Each row was made from one small tree. Brackets hold a mark, then the marks that hang from it, in alphabetical order. Every link used is in the known rows. Write each row's tree.
Known rows:
[didi [tono bufe guzip] zamo]: [ 0.47, -0.22, -3.76,  1.06, -0.18, -1.05, -4.16, -0.07,  1.40, -1.59,
 -1.75,  1.37, -1.79,  2.31,  1.33,  1.79]
[didi tono [zamo [bufe bakef seke] guzip]]: [ 0.23,  2.56,  4.36, -2.02,  0.42, -0.72, -2.99,  0.92,  0.43, -1.13,
  0.39,  3.26,  0.22, -1.84,  3.76, -3.50]
[seke [guzip [zamo bufe]]]: [ 0.23, -1.56,  0.92,  0.62,  0.65,  1.44,  0.06, -1.87, -0.75,  0.89,
 -1.98, -0.70, -0.45,  1.02,  0.05,  0.05]
[didi [zamo [bufe bakef]]]: [-0.93,  0.45,  0.38, -0.04,  0.61, -0.92,  0.31, -0.83, -2.52,  0.37,
  1.54,  0.21, -0.77, -1.42,  0.36,  1.73]
[didi zamo]: [-0.78, -0.58, -1.38,  1.75,  0.25, -0.11,  2.61,  0.36, -2.65,  0.03,
 -0.76, -0.78, -0.34,  0.41, -0.97,  2.94]
[tono [didi zamo] guzip]: [ 1.35, -1.30, -7.52,  1.16,  0.58,  0.94, -0.69, -0.78,  1.48, -1.36,
 -0.13, -0.48, -0.14,  2.12, -1.93,  3.22]
[guzip zamo]: [-1.68, -1.30,  0.58,  1.43,  0.26, -0.19,  3.08,  0.46, -2.31,  0.63,
 -0.81, -1.72, -0.04,  0.44, -1.77,  2.66]
[didi [tono guzip] [zamo bufe]]: [-0.58,  0.45, -1.54,  0.93,  0.62,  0.23, -3.48, -0.11, -0.16, -1.31,
 -1.24,  1.48, -1.65,  1.71,  2.85, -0.04]
[seke guzip]: [ 0.24, -0.96, -2.65,  1.87, -1.18,  1.84,  2.91, -1.04, -0.64,  1.98,
 -0.87, -1.41, -0.86,  0.34, -2.07, -0.07]
[bufe bakef [seke [guzip zamo]]]: [-0.90,  0.35,  2.35, -1.91, -0.30,  0.28,  2.54,  0.32,  1.04,  1.22,
 -0.45, -1.00,  0.64, -0.50, -2.28, -0.88]
[tono [bufe seke [zamo guzip]] didi]: [ 4.11, -1.05, -1.76, -0.29,  0.17, -0.57, -1.92,  0.13,  3.17, -1.72,
 -0.08, -0.04,  2.23,  1.06,  0.93, -0.53]
[bufe bakef [seke guzip]]: [-0.30,  0.82,  0.05, -0.74, -1.58,  1.13,  3.42,  0.27,  0.74,  1.96,
  0.56, -0.69,  0.33, -1.39, -2.63, -1.84]
[zamo bufe guzip]: [ 0.85, -0.39, -0.06,  1.93, -0.56,  1.57,  0.57, -1.29, -1.51,  0.97,
  0.67,  0.51,  0.14, -1.62,  1.22, -0.60]
[bufe bakef seke zamo]: [-1.69,  1.24,  2.57, -1.18, -0.23, -2.10,  3.72,  1.86, -0.87,  0.68,
  1.77, -2.10,  0.96, -0.87, -0.42, -0.38]
[didi tono]: [-1.40,  0.15, -0.36,  2.15, -0.86, -0.05,  1.21,  1.36, -1.99,  0.65,
 -0.34,  0.13, -1.62,  0.37, -0.28, -0.76]
[guzip [zamo bufe]]: [-1.08, -1.36,  1.96,  1.34,  0.75,  0.38,  1.14, -0.42, -2.64,  0.35,
 -0.75, -0.79,  0.01,  0.15,  0.09,  1.78]
[seke [guzip zamo]]: [-0.30, -1.47, -0.31,  0.69,  0.15,  0.91,  2.03, -0.93, -0.39,  1.18,
 -1.94, -1.69, -0.52,  1.21, -1.72,  0.90]
[didi [tono guzip] [zamo [bufe seke]]]: [-0.39,  1.10,  0.59,  0.10,  0.34,  0.94, -2.60,  1.63,  0.75, -1.94,
 -2.12,  2.17,  0.08,  1.36,  2.92, -1.52]
[guzip [zamo [bufe bakef]]]: [-1.86, -0.22,  2.41, -0.42,  0.54, -1.04,  0.77, -0.80, -2.19,  0.96,
  1.60, -0.81, -0.55, -1.34, -0.60,  1.45]
[didi tono zamo]: [-1.08,  0.37, -0.03,  1.31,  0.45, -0.80, -0.12,  1.39, -2.09, -0.70,
 -1.40,  0.68, -1.53,  1.09,  0.93,  0.57]

Which tree is each row?
[ 2.02, -0.16, -4.54, -1.64, -0.28, -1.68, -2.26, -0.10,  4.46, -1.30,
  1.99, -1.11,  0.99,  1.24, -1.15,  0.78] -> [tono [bufe bakef seke zamo] didi guzip]
[ 0.31, -0.87, -3.84, -0.95,  0.91,  0.04, -2.56, -1.97,  1.98, -0.46,
  2.27, -0.44, -0.41,  0.44, -1.64,  1.68] -> [tono didi [guzip [zamo [bufe bakef]]]]
[-0.38,  1.00,  0.81, -0.90,  0.04, -2.66,  1.35, -0.73, -0.34,  1.13,
  2.92, -1.82, -0.24, -1.49,  0.99, -0.33] -> [bufe bakef [zamo guzip]]
[ 0.19,  0.77,  1.30, -0.77, -1.10,  1.67,  1.37, -0.55,  0.44,  1.71,
  0.61,  0.33,  0.33, -1.63, -0.79, -2.74] -> [zamo [bufe bakef [seke guzip]]]
[ 3.08, -1.49, -3.48,  0.66,  0.30,  0.57, -1.08,  0.80,  1.24, -2.20,
 -1.46,  1.02,  1.54,  1.44, -1.63,  2.42] -> [tono [bufe seke] [didi zamo]]
[-1.43, -0.29,  0.38,  0.61,  0.66,  0.09, -2.99, -0.08,  0.24, -0.74,
 -1.31,  0.55, -1.42,  1.77,  1.85, -0.32] -> [didi [tono [guzip [zamo bufe]]]]
[-0.95, -0.73,  4.04,  0.45,  0.54,  1.08,  2.03,  1.24, -1.72, -0.28,
 -1.56, -0.19,  1.69, -0.11,  0.16,  0.31] -> [guzip [zamo [bufe seke]]]
[ 0.27,  1.42,  2.58, -0.72, -1.03,  0.83,  1.11, -0.07,  0.00,  0.98,
  2.12,  1.22,  1.40, -3.43,  0.70, -2.39] -> [zamo [bufe bakef seke] guzip]
[ 0.15,  0.83,  0.49,  0.17, -0.75,  0.15,  0.25, -1.77, -0.98,  1.61,
  2.99,  0.56, -0.37, -3.08,  0.65, -0.91] -> [zamo [bufe bakef] guzip]
[-1.72,  0.47,  4.58, -1.27,  0.27, -0.33,  1.68,  0.89, -1.20,  0.36,
  0.73, -0.08,  1.13, -1.62, -0.47, -0.02] -> [guzip [zamo [bufe bakef seke]]]
[-0.46, -0.43,  1.51, -1.07,  0.47, -0.01, -0.28, -2.26, -0.29,  1.56,
  0.38, -0.72, -1.02, -0.51, -0.53, -0.34] -> [seke [guzip [zamo [bufe bakef]]]]
[-0.16, -0.85,  1.85, -0.20, -0.13,  1.66,  2.96,  0.77,  0.51,  0.59,
 -2.80, -1.08,  1.20,  0.99, -1.69, -0.56] -> [bufe [seke [guzip zamo]]]
[-0.44,  0.99,  3.38,  0.37,  0.67,  0.48, -1.26,  2.32, -1.52, -1.59,
 -2.17,  2.24,  0.13,  0.50,  2.83, -1.82] -> [didi tono [zamo [bufe seke]]]
[-0.20,  0.96, -3.26, -0.60, -0.40, -2.39, -4.45, -0.47,  1.91, -0.95,
  0.50,  1.41, -2.36,  0.80,  0.67,  1.48] -> [didi [tono [bufe bakef] guzip] zamo]
[-0.36,  1.00,  1.58, -1.86, -0.44, -1.04,  2.65,  0.44,  1.03,  1.19,
  0.57, -2.04,  0.47, -0.03, -0.35, -2.13] -> [bufe bakef [seke guzip] zamo]
[ 2.66,  0.76, -0.37, -1.82,  0.89,  0.54, -2.25, -0.52,  1.74, -1.49,
  1.60,  2.22,  1.72, -1.62,  0.75, -1.19] -> [tono [didi [zamo [bufe bakef seke] guzip]]]
[-1.13,  0.98,  2.22, -0.11, -1.00,  0.66,  2.50,  0.84, -1.54,  1.13,
  1.75,  0.29,  0.83, -2.51, -0.84, -1.00] -> [zamo [bufe bakef seke]]
[ 1.24, -0.25,  1.18,  0.13,  0.33,  2.31,  0.46, -0.13, -0.21, -0.31,
 -2.62,  0.81,  0.91,  0.65,  1.06, -1.11] -> [didi [zamo [bufe [seke guzip]]]]
[ 0.29,  0.19,  0.91,  1.32, -1.48,  0.11, -0.59,  2.33,  0.07, -0.47,
 -1.70,  1.46, -0.02,  0.46,  0.16, -1.23] -> [didi [tono [bufe seke]]]
[ 0.36, -0.22, -1.59, -1.83,  0.59,  0.75, -1.66, -0.23,  2.93, -1.05,
  1.38,  0.26,  1.30,  0.18, -1.60,  0.22] -> [tono didi [guzip [zamo [bufe bakef seke]]]]
[ 1.90, -0.80, -6.63, -0.74,  0.02, -2.44, -3.11, -1.78,  3.56, -0.69,
  2.82, -1.70, -0.68,  1.54, -1.23,  2.28] -> [tono [bufe bakef zamo] didi guzip]
[ 0.13, -0.35,  0.38,  1.05,  0.02, -2.83, -2.23,  0.75, -0.51, -0.64,
 -0.85, -0.64, -1.56,  2.06,  2.32, -0.04] -> [didi [tono [bufe zamo]]]
